Every row comes from one small tree of marks. The marks that hang from a mark follow it in brackets, in alphabetical order. Every link used is in the known rows. Which tree was each row made from?
In the rows, zero is written as 128.
Known rows
V(B W): [137 118 136  98 130 119 109 135 141 118  90 125 142 117 129 153  78 136
 129 119 126]
J(B(C) S): [131 120 128 168 143 134 131 114  96 137 139 126 116 166 104 129 106 133
 123 107 120]
K(S(C(B(R(H) V(W))))): [129 130 121 117 129 124 143 130 142 127 130 119 131 167 113 132 115 134
 123 120 117]
B(G(H) R): [129 126 128 120 134 132 136 126 147 148 127 124 140 151 113 126  89 134
 131 148 131]
B(C G(H) R V(W)): [134 128 128 113 144 146 141 113 174 134 125 116 140 159 105 126   4 149
 145 154 114]
S(C(B(R))): [136 135 130 111 136 123 131 135 131 130 139 127 131 157 117 125 118 127
 129 131 124]
C(B(G R)): [131 137 128 125 133 131 132 124 143 167 119 132 141 160  99 112 115 133
 128 134 132]
R(H): [127 113 123 121 128 119 122 128 118 129 117 125 125 107 127  97 109 127
 124 127 126]
B(R V(W)): [129 134 128 124 131 128 145 126 167 134 121 123 137 145 121 133  64 137
 130 150 128]
T(G(H)): [128 123 128 124 136 130 115 128 111 109 116 119 115 134 120 127 114 128
 117 127 130]
K(S(C(B(G R V)))): [128 136 121 132 129 134 149 127 145 134 137 121 133 179 108 133 128 135
 126 123 119]
J(S(C(B))): [128 129 130 147 134 120 127 129 108 130 140 127 132 159 110 116 110 127
 120 108 124]
G(H): [130 114 129 103 132 115 114 131 122 115 125 123 126 114 120 133 102 128
 134 123 124]
V(B(G R) W): [137 123 136 105 132 128 122 132 157 138  91 125 150 141 123 150  63 140
 129 135 130]
R(H(G)): [124 109 124 122 123 126 111 124 119 126 123 124 125 124 120  97 109 126
 120 120 129]
S(C(B(G R V))): [133 137 129 126 135 133 138 129 144 132 141 126 136 162 109 113  99 134
 136 136 120]
N(W): [128 124 128 106 133 120 121 129 128 140 125 129 130 112 133 129 153 136
 126 118 127]
S(C(B(G(H) R V))): [133 132 129 118 137 129 133 130 142 127 140 125 136 157 106 115  91 134
 138 135 119]
B(C G V(W)): [130 133 128 136 138 157 138 109 164 124 130 120 138 148 115 116  34 150
 149 139 108]
J(S(C(B(R V)))): [127 131 130 150 135 121 134 127 118 135 139 126 133 165 105 115  96 129
 120 116 125]
J(B S(C)): [130 121 129 167 139 125 133 125  93 122 151 127 119 167 111 129 125 129
 122 107 120]
V(B): [132 117 132 121 130 124 114 132 130 129  96 129 134 120 120 139 109 130
 128 121 129]

Which tree is each row?
[127 132 125 152 138 161 142 107 157 132 135 122 132 150 108 106  56 146
 148 141 111] | B(C G V)
[141 113 134  87 138 125 110 129 147 130  87 120 138 138 120 144  37 136
 123 128 126] | V(B(C R(H(G))) W)
[132 131 127 123 135 130 136 129 140 133 137 125 134 155 108 103  92 133
 134 136 119] | S(C(B(G R(H) V)))
[133 126 124 125 141 147 141 115 146 158 124 121 133 158 114 103  59 136
 129 152 124] | B(C G R(H))
[140 121 136 103 138 138 114 125 149 124  94 123 144 135 122 146  47 143
 137 124 118] | V(B(C G) W)
[129 133 122 123 129 128 140 131 131 126 136 122 128 169 114 139 146 131
 123 113 118] | K(S(C(B)))
[127 130 130 152 134 125 129 127 111 134 141 127 135 163 108 112 106 130
 121 110 123] | J(S(C(B(G))))
[131 124 128 164 145 133 143 113 123 141 135 123 123 178  99 133  62 139
 125 122 120] | J(B(C R V(W)) S)
[130 135 127 126 132 124 134 124 149 156 118 130 135 149  96 112 102 134
 130 134 130] | C(B(R V))
[129 136 125 147 141 159 154 109 170 151 132 122 135 171 105 113  44 145
 140 158 119] | B(C G R V)
[134 137 128 130 142 153 146 115 153 156 131 124 135 173 115 124  73 137
 131 153 125] | B(C G R)
[138 121 132 112 140 131 123 127 140 142  97 125 132 142 115 145  77 132
 126 134 129] | V(B(C R))
[131 124 129 163 141 124 141 127 102 135 149 127 121 182 109 133 117 128
 117 120 126] | J(B(R) S(C))
[141 124 136 100 140 136 122 126 159 138  92 123 147 149 120 151  39 142
 132 136 124] | V(B(C G R) W)
[133 129 129 109 133 125 126 132 140 122 135 123 133 156 111 113  86 131
 130 129 121] | S(C(B(R(H(G)) V(W))))
[134 132 128 116 135 128 134 130 145 129 135 124 138 154 111 107  82 135
 135 136 118] | S(C(B(G R(H) V(W))))
[128 131 131 145 135 120 132 129 112 137 139 127 133 166 108 118 105 127
 117 114 127] | J(S(C(B(R))))
[131 123 127 144 134 131 133 121 131 120 132 127 122 137 116 134 108 138
 138 125 118] | J(B(V(W)))
